Each row comes from the steps of one walk. Every step used is in the known rows, and no mark comes twice. Write the walk behind each row, first mark first.
Known rows:
dabapiv/zetak/vivokat: [-0.01 -2.78 -0.32  2.48  0.13 -0.23 -4.02 -1.78  1.10  1.98 -0.36 -0.23
 -1.03  1.38 -1.21  1.42 -0.91 -1.68  1.09 -1.23 -2.89]
bilun/dabapiv/zetak/lipi: [ 0.22  0.25 -3.18  0.22 -2.54  4.66 -4.85 -2.16 -0.83 -1.41 -0.23  1.73
 -2.73 -2.04 -0.64  4.75  0.38 -1.95  0.75 -0.20 -1.82]
zetak/vivokat/lipi: [-1.09 -3.73 -1.51  1.21  1.61 -1.16 -0.62 -0.96  1.70  1.33 -1.40 -0.54
 -2.13  0.47 -0.90  2.50  0.82 -0.88 -0.69 -1.25 -2.79]
zetak/lipi/gisov: [-0.49  1.72  1.64  2.31  1.21  0.35  1.04 -0.62  1.06 -0.49 -2.19  1.58
 -0.71 -1.07 -1.82  0.87  0.83 -0.63 -0.39  1.72 -0.21]
zetak/vivokat/gisov: [-2.13 -2.68  0.43  3.06  1.21 -2.50 -2.08 -3.26  2.31  3.93 -3.33 -0.98
 -0.41 -1.26 -0.85 -1.19 -1.53 -3.81 -1.14 -1.68  0.37]
vivokat/lipi/gisov/zetak/dabapiv: [ 0.56 -0.87 -0.96  0.94 -0.36 -1.41 -3.09  1.05  2.35 -0.10 -0.26  0.74
 -1.91  0.32  0.52 -1.27  1.56  0.91  2.04  1.06  0.72]
gisov/zetak/vivokat/lipi: [-0.22 -3.69 -0.53  1.06  0.16 -2.02 -4.31 -2.25  1.87  2.11 -0.35 -0.40
 -2.33  2.22 -0.77  1.18 -0.93 -0.59  1.72 -0.69 -2.37]
bilun/dabapiv/zetak/lipi/gisov: [ 0.20  2.44 -2.31  2.79 -1.36  3.67 -4.28 -1.63  1.26 -1.12 -1.45  2.64
 -1.45 -2.85 -1.18  4.10  1.49 -1.97  1.01  1.00 -1.22]
romu/dabapiv: [-0.94 -1.39  0.22  0.99 -0.35  1.99  1.00  0.31 -0.62  0.41  0.41 -1.80
 -0.92 -0.50 -0.05 -0.19 -0.49  1.71  0.68 -3.36  0.74]
bilun/dabapiv/zetak/vivokat/lipi: [-0.42 -3.07 -5.26  1.79 -1.08  2.16 -5.87 -1.93  1.93  0.80 -0.64  0.47
 -2.80 -1.31 -0.05  5.52  1.55 -2.15  0.85 -1.82 -3.75]
bilun/dabapiv/zetak/lipi/gisov/vivokat: [-0.79  0.61 -2.56  3.32 -1.96  1.76 -7.01 -1.27  1.21 -0.21 -1.61  1.38
 -1.64 -4.16 -1.55  5.44 -0.37 -3.99  1.46  0.43 -2.02]
gisov/vivokat: [-1.17 -1.75 -0.41  0.54 -0.70 -1.62 -2.84  0.37 -0.10  0.69 -0.29 -1.24
 -0.12 -1.16 -0.39  1.49 -1.81 -2.16  0.37 -0.59 -0.82]
bilun/dabapiv/zetak: [ 0.71  0.68 -3.78  0.63 -2.57  3.08 -5.09 -0.85  0.25 -0.59  0.77  0.99
 -0.73 -1.84  0.63  3.10  0.73 -1.17  1.59 -0.71 -1.00]
dabapiv/vivokat/lipi: [-1.10 -3.18 -0.25  0.86  0.86 -0.44 -1.33  0.62  0.88  1.38 -0.13 -1.64
 -0.71 -0.96 -0.89  2.98  2.23  1.02  2.44 -1.03 -1.65]
vivokat/lipi: [-0.58 -1.10 -2.09 -1.23 -0.06  0.77 -0.64  2.01  1.10  0.19  0.05 -0.05
 -1.11 -0.43 -0.15  1.60  1.91  0.45 -0.21 -0.08 -1.21]
gisov/zetak/dabapiv: [ 0.98 -1.91  0.58 -0.52 -1.63 -1.19 -2.91 -1.47 -0.81 -0.91  0.84  0.02
 -1.75  1.79  1.17 -2.27 -1.45  0.64  2.07 -0.13  1.21]
romu/dabapiv/zetak/lipi: [-0.68 -2.06 -0.21  0.78 -1.75  4.98 -2.61  0.23 -1.26  0.27  0.56 -0.71
 -3.17 -0.31 -2.01  2.07 -0.77  0.47  1.49 -3.05 -1.32]
zetak/lipi/gisov/vivokat: [-1.58 -0.05  1.13  2.63  0.41 -1.19 -1.90 -0.29  1.04  0.14 -2.27  0.35
 -0.76 -2.24 -2.45  2.51 -1.02 -2.86 -0.02  1.08 -0.99]
zetak/lipi: [-0.54 -0.51  0.75 -0.36  0.16  1.50  0.40 -1.25 -0.96 -1.11 -0.98  0.74
 -1.95 -0.11 -1.54  1.57 -0.46 -0.62 -0.62  0.55 -0.73]
zetak/dabapiv/vivokat: [-0.68 -3.68  1.47  1.78  0.49 -1.45 -0.01 -1.54 -1.08 -0.61 -0.43 -1.73
 -0.99 -0.27  0.40  0.28  0.61  0.92  2.41 -1.76  0.45]
lipi/gisov/vivokat/zetak: [-1.76  0.24 -0.58  1.98 -1.87 -1.94 -4.54  2.20  4.03  2.83  0.36 -0.68
 -0.49 -2.68 -3.05  0.05 -1.93 -3.38 -1.24  0.76 -1.99]
romu/dabapiv/bilun: [-2.20 -2.92  1.10  0.81  1.05  4.38  2.11  0.21 -0.98  3.59 -0.39 -1.51
 -0.22  0.57 -0.67 -1.27  0.21  2.11  0.30 -3.68  1.14]
zetak/dabapiv: [-0.12 -1.93 -0.63 -0.54 -0.18 -0.18  0.71 -0.21 -1.07 -1.71 -0.36 -0.29
 -1.55 -0.07  0.88 -1.03  0.12  0.19 -0.35 -0.86  0.84]

Write each row's walk:
[-1.54 -2.41  3.33  2.27 -0.90 -1.32 -5.95 -3.99  0.72  3.47 -1.91 -1.15
 -1.03 -1.07 -1.91 -0.36 -2.21 -2.14  3.81 -0.38  1.17]
dabapiv/vivokat/gisov/zetak/lipi
[ 0.35 -2.56  1.70  2.28  0.24 -2.79 -3.62 -4.11  0.77  1.79 -0.42 -0.29
 -1.16  2.89 -0.66 -0.51 -2.63 -0.96  2.11 -0.58 -1.22]
gisov/zetak/vivokat
[-1.98 -3.36  2.85  3.67 -1.53 -0.77 -5.35 -2.38  0.91  4.94 -0.42 -3.63
 -0.19 -1.38 -0.54 -1.96 -2.16  0.19  5.06 -4.33  2.74]
romu/dabapiv/vivokat/gisov/zetak
[-1.63 -1.44  0.63  2.74 -2.23  0.15 -7.02 -5.91  0.43  2.05 -2.46 -0.33
 -1.60 -3.05 -0.70  2.24 -1.48 -2.91  3.68 -0.98  1.58]
bilun/dabapiv/vivokat/gisov/zetak/lipi
[-1.25 -2.15  1.00  0.96 -1.44 -0.53 -2.81 -0.22  1.89  2.62  1.33 -1.82
 -1.00 -0.93 -2.79  0.61 -0.69 -0.59  0.68 -0.82 -2.30]
dabapiv/vivokat/zetak
[-1.81  0.41  0.05  3.61 -1.35  1.46 -3.01 -2.82  2.76  0.65 -1.04  0.45
 -2.27 -4.07 -3.15  4.12  0.58 -2.11  0.13  0.29 -2.04]
bilun/dabapiv/vivokat/zetak/lipi/gisov
[-1.35 -2.72 -0.64  3.17 -0.37 -0.87 -6.10 -2.13  2.64  4.61 -2.27 -0.64
 -0.70 -0.94 -1.46 -0.53 -1.36 -4.34  0.44 -1.84 -0.88]
dabapiv/zetak/vivokat/gisov
[ 0.55 -0.37  1.60 -0.63 -1.37  0.54 -3.23 -2.45 -0.78 -0.31  0.01  0.94
 -2.09  1.77 -1.16  0.31 -1.95 -0.20  1.79  1.13 -0.40]
gisov/zetak/lipi
[-0.71 -0.43  0.00  2.73 -1.06  0.30 -5.86  0.80  1.37  1.25 -1.25  0.73
 -1.09 -1.88 -2.85  3.10 -0.94 -3.26  1.62  1.14 -2.28]
dabapiv/zetak/lipi/gisov/vivokat
[-1.22 -4.91 -0.61  0.53  0.53 -0.76 -0.53  0.41  0.08 -0.41 -0.42 -1.91
 -2.19 -0.76  0.12  1.74  2.29  1.23  2.01 -1.84 -0.80]
zetak/dabapiv/vivokat/lipi
[-1.05  1.49  0.66  1.13 -1.13  1.25 -1.25  0.51  3.00  1.01 -0.44  1.28
 -2.47 -1.54 -3.95  0.34 -0.51 -2.12 -2.49  1.80 -2.08]
vivokat/zetak/lipi/gisov
[-0.80 -2.00 -1.39 -1.52 -2.44  0.59 -1.48  0.99  0.90 -0.10  1.27 -0.55
 -3.32 -0.50 -1.11 -1.81 -1.20 -1.08 -2.55 -0.72 -0.86]
vivokat/zetak/dabapiv
[ 0.38  1.46  0.50  2.37 -0.25  2.02 -3.05  0.35  1.41  0.46 -1.13  1.98
 -0.99 -0.54 -2.40  1.57  1.10 -1.29  1.10  1.57 -1.64]
dabapiv/zetak/lipi/gisov
[ 1.14  2.07  1.83  2.43 -0.23 -1.83 -3.10 -0.69  2.29  1.13 -0.07  1.05
  1.03  0.83 -0.23 -1.88 -0.51  0.25  2.75  1.87  0.90]
lipi/gisov/zetak
[-1.32 -3.33  0.51 -0.57  1.26  2.33  1.90 -0.42 -1.33  1.45 -1.23 -0.05
 -0.97  1.26  0.46 -2.12  0.68  0.72 -0.61 -1.08  1.36]
zetak/dabapiv/bilun
[-1.16 -2.05 -2.84  1.39 -0.15  1.05 -2.53 -1.24  0.84 -0.07 -0.46 -0.96
 -1.21 -3.13  0.62  5.44  2.98  0.40  2.45 -1.49 -1.36]
bilun/dabapiv/vivokat/lipi
[-0.29 -3.82 -2.68  1.40  0.03  0.59 -4.77  0.19  2.04  2.21 -0.32 -0.24
 -2.39  0.67 -1.36  3.12  0.94 -1.41  0.76 -1.39 -4.01]
dabapiv/zetak/vivokat/lipi
[-2.61 -1.87  2.89  4.16 -0.66  1.77 -0.79 -0.35  2.39  2.56 -0.19 -2.12
 -2.73 -2.39 -4.57  1.44 -0.49  0.38  0.91 -2.51 -1.72]
romu/dabapiv/vivokat/zetak/lipi/gisov
[-0.02 -0.83  1.62  3.37  0.56 -2.43 -4.41  0.07  3.15  2.56 -0.27 -0.62
  0.17 -0.22 -1.06  1.09  1.82  1.36  5.07  0.83 -0.79]
dabapiv/vivokat/lipi/gisov/zetak
[-0.98 -1.06  0.04  3.09 -2.26 -1.23 -7.55 -4.87  1.52  3.05 -1.36 -1.25
  0.34 -3.10  0.69  0.56 -0.98 -2.29  4.52 -1.46  2.28]
bilun/dabapiv/vivokat/gisov/zetak
[-0.14 -1.62 -0.97  1.18 -1.87  3.58 -3.02  1.50 -0.33  1.43  1.80 -1.48
 -1.32 -0.21 -0.58  0.55 -0.35  1.18  2.19 -3.52 -0.70]
romu/dabapiv/zetak
